Each row was made from one path, in order. Every step used is in the known rows, and no mark comes twice. Write each row's path.
Known rows:
E/J/B: -112,31,-92,-49,11,81,-166,-120,-47,20,-67,-106,1,40,151,-73,29,302,-105,-294,-96,-67,-6,183,208,63
D/B/J/X: -88,-42,-192,-491,-256,-105,-116,-25,-202,33,-308,127,-51,212,-392,-428,-187,245,-272,-283,208,-59,31,334,147,-56
W/U/G/B/D/X/J: -180,-16,-100,-256,-149,286,203,-201,267,199,-64,-156,-73,-92,-143,207,-249,-71,111,-286,-224,-261,-279,-170,56,-79
W/U/G/B/D/E: -301,-199,-158,-212,-9,224,-154,-91,-133,75,-394,-11,133,-4,-195,446,59,70,-190,-147,-515,-78,-36,-119,22,-63
J/X/D: 41,41,-30,-163,-66,-177,-165,-73,-133,24,51,199,13,237,-169,-440,32,-89,-17,-141,291,66,-99,175,77,132
J/X: -67,-14,-75,-42,24,-12,-138,-94,-107,55,8,57,89,137,-226,-309,-99,-33,15,-203,148,-9,-80,134,24,47
B/J: 21,-48,-65,-219,-194,-11,-1,-8,-13,165,-109,44,-51,120,-152,-29,-32,168,-126,-62,90,-72,89,191,94,-41
B/G: -194,-41,-33,69,-86,-99,61,11,-33,161,15,-96,88,-11,17,-15,19,70,-68,63,-23,164,243,154,-55,26
U/G/B/J/X/D: -70,-64,-123,-427,-214,-73,-118,-53,-254,166,-174,96,-132,241,-343,-451,205,169,-247,-223,192,106,-247,289,256,130
X/D/E/J/B/G: -300,-28,-176,-54,-69,-238,-218,-96,-264,134,-192,-23,50,93,96,-45,209,275,-275,-160,-152,129,317,431,95,288
J/B: -68,170,-48,-58,122,54,14,3,67,-74,97,-20,26,70,93,-10,53,247,-10,-233,-87,7,7,76,37,156
G/B/D: -211,-78,-104,39,-308,416,100,-45,181,127,-143,-123,-75,106,-194,222,-25,101,-16,-20,-55,99,10,-68,20,-166
X/D: 103,57,51,-112,-58,-163,-29,20,-23,-13,33,157,-48,105,49,-143,105,-87,-12,46,153,82,-38,78,64,123
U/G/B/J/X: -203,-122,-204,-362,-165,106,-113,-60,-241,227,-195,-47,-72,182,-412,-347,80,278,-250,-292,38,25,-240,239,200,35
X/J/B: -70,224,-159,-250,136,-26,186,-13,147,-143,31,-65,-49,123,-28,-37,71,119,115,-338,-101,-207,-91,11,-99,165
W/U/G/B: -223,-120,-36,-252,182,159,-19,60,-35,85,39,-141,34,-43,2,136,150,268,-144,-166,-350,-24,-257,-123,137,-29
E/J/B/D: -110,-5,-141,95,-249,337,-120,-287,94,122,-340,-34,67,77,21,105,-167,176,-56,-305,-98,-68,76,109,190,-137
W/U/G/B/D: -211,-128,-76,-145,-103,395,-4,-108,111,157,-258,-69,106,26,-98,290,-59,104,-102,-184,-314,-25,-194,-196,146,-201
W/U/G/B/D/E/J: -280,-313,-189,-158,-131,220,-327,-216,-273,194,-562,-107,111,-23,-91,365,1,140,-307,-209,-499,-170,-58,-6,211,-136
J/B/D: -70,110,-87,40,-146,300,29,-171,227,25,-179,62,68,112,-36,155,-144,83,22,-240,-89,-1,67,7,24,-65
W/U/G/B/D/X: -209,-94,11,20,-218,405,42,-188,188,305,11,-136,-22,-148,6,246,-262,90,-14,-182,-179,30,-164,-97,230,-93
E/D/X: -155,90,106,490,-259,269,223,-289,198,138,184,-33,-191,-284,27,-5,-251,-6,117,69,52,224,15,-24,99,88
B/J/X/D/E: -49,-67,-169,-388,-162,-305,-293,-62,-369,79,-250,272,7,269,-354,-228,130,-9,-202,-147,127,-9,112,348,39,243

Write each row's path:
-191,-136,-203,-483,-129,-185,-260,-36,-475,66,-368,136,-107,180,-399,-226,292,126,-370,-190,-62,70,-119,297,145,265	U/G/B/J/X/D/E
-167,16,-178,-29,-74,141,-106,-147,-52,-39,-348,109,69,84,-134,331,-9,38,-92,-191,-303,-15,177,40,-77,76	J/B/D/E
28,1,-106,-568,-364,-248,1,82,-110,-69,-305,177,-191,176,-155,-255,8,237,-326,-56,190,14,113,266,192,-22	X/D/B/J
-32,64,-102,-11,-319,204,250,-247,285,118,-84,-58,-136,-59,-147,89,-337,-262,230,-134,60,-192,-72,-45,-41,-68	B/D/X/J
-105,128,-2,172,-263,342,80,-247,269,176,65,-16,-70,-65,81,100,-334,55,84,-214,15,63,41,78,142,29	J/B/D/X
-27,81,-49,-112,-114,-22,214,-110,136,48,136,-115,-182,-105,-60,-33,-187,-166,179,-105,84,-201,-104,30,-54,101	D/X/J
-267,-35,-95,-194,-167,-171,74,78,-105,-32,-225,-62,-30,-22,-25,-121,-40,204,-266,32,-46,174,303,173,3,-31	D/B/G
-44,-155,-107,-119,-146,-221,-347,-117,-372,20,-366,66,-37,34,1,-15,172,-21,-244,-15,-70,-54,109,222,163,128	X/D/E/J
-170,67,-257,-201,-47,82,28,-164,16,-104,-410,67,35,122,-231,280,-4,-72,10,-253,-319,-205,115,5,-187,76	X/J/B/D/E
-146,-205,-207,-72,-61,-72,-428,-210,-429,105,-326,22,76,103,-261,-193,-33,10,-186,-248,-34,-131,9,282,119,81	D/E/J/X
-184,-87,-136,-280,-266,151,76,115,19,196,-8,-143,-186,169,-215,31,155,405,-183,-45,33,19,48,205,101,-30	G/B/J
-183,-95,-210,-431,-175,-185,-245,39,-340,95,-159,108,-93,316,-431,-153,266,174,-254,-128,77,61,69,358,52,236	G/B/J/X/D/E
-319,-265,-282,-54,-284,212,-357,-239,-296,210,-428,-93,33,167,-405,-44,-41,107,-207,-245,-74,-45,33,219,123,-39	G/B/D/E/J/X
-253,147,-177,-151,69,-102,242,-8,113,30,3,-138,48,94,-13,-43,55,180,24,-222,-101,-43,175,170,-150,173	X/J/B/G
-159,-235,-240,-10,-236,106,-417,-326,-336,179,-501,79,141,141,-337,-107,-186,-79,-157,-276,-48,-129,52,224,123,-59	B/D/E/J/X
-16,-46,-156,-260,-187,-21,-119,-91,-137,221,-99,105,45,256,-351,-331,-119,130,-93,-251,216,-74,11,306,104,14	B/J/X
-35,-19,29,209,-374,290,53,-252,220,238,-24,-13,-67,-130,-12,117,-390,-137,98,-11,88,72,37,11,113,-84	B/D/X
-264,-113,-152,-288,-291,-290,-182,-75,-312,59,-326,39,-13,131,-125,-527,-58,177,-356,-128,189,170,225,412,203,24	E/J/X/D/B/G
-188,-141,-116,-432,-58,99,-17,66,-51,238,-108,-92,-29,96,-114,101,122,410,-239,-206,-225,-88,-166,78,229,-52	W/U/G/B/J
-110,12,-140,-165,5,-158,-311,-97,-280,-30,-208,42,-36,100,90,-32,213,245,-213,-245,-161,-56,79,285,176,252	X/D/E/J/B
-52,40,-77,-427,-148,-257,-133,0,-209,-194,-208,210,-100,182,-208,-515,-49,53,-222,-148,243,84,-48,192,120,51	J/X/D/B
-181,-142,-182,-467,-6,101,-163,-32,-157,296,-55,-4,95,225,-328,-224,-21,352,-207,-398,-70,-109,-229,199,217,15	W/U/G/B/J/X
-221,-112,-94,-28,-246,419,57,-124,47,64,-389,-101,-91,-34,-199,149,31,38,-124,-65,-206,120,-168,-148,124,-180	U/G/B/D
11,-76,31,-201,260,-39,-101,-62,-73,52,-115,80,214,-89,108,88,-52,27,-98,-206,-299,-142,-255,-142,152,-25	W/U/G
-225,-45,-20,153,-402,422,134,-128,244,249,81,-205,-196,-83,-82,162,-220,72,42,-6,32,159,-2,33,122,-83	G/B/D/X
-190,23,-147,-80,-344,312,306,-157,297,141,12,-224,-249,-13,-229,134,-199,-78,180,-135,40,-123,-94,-42,-41,-65	G/B/D/X/J
-363,222,-98,207,-153,120,416,-221,249,121,165,-151,-123,-119,-10,-52,-112,156,109,-163,-89,130,164,141,-72,250	E/D/X/J/B/G
-56,-54,-124,-410,-251,-234,-279,-97,-316,-110,-345,140,-110,168,-164,-559,-63,104,-304,-222,236,16,-52,291,268,-29	E/J/X/D/B
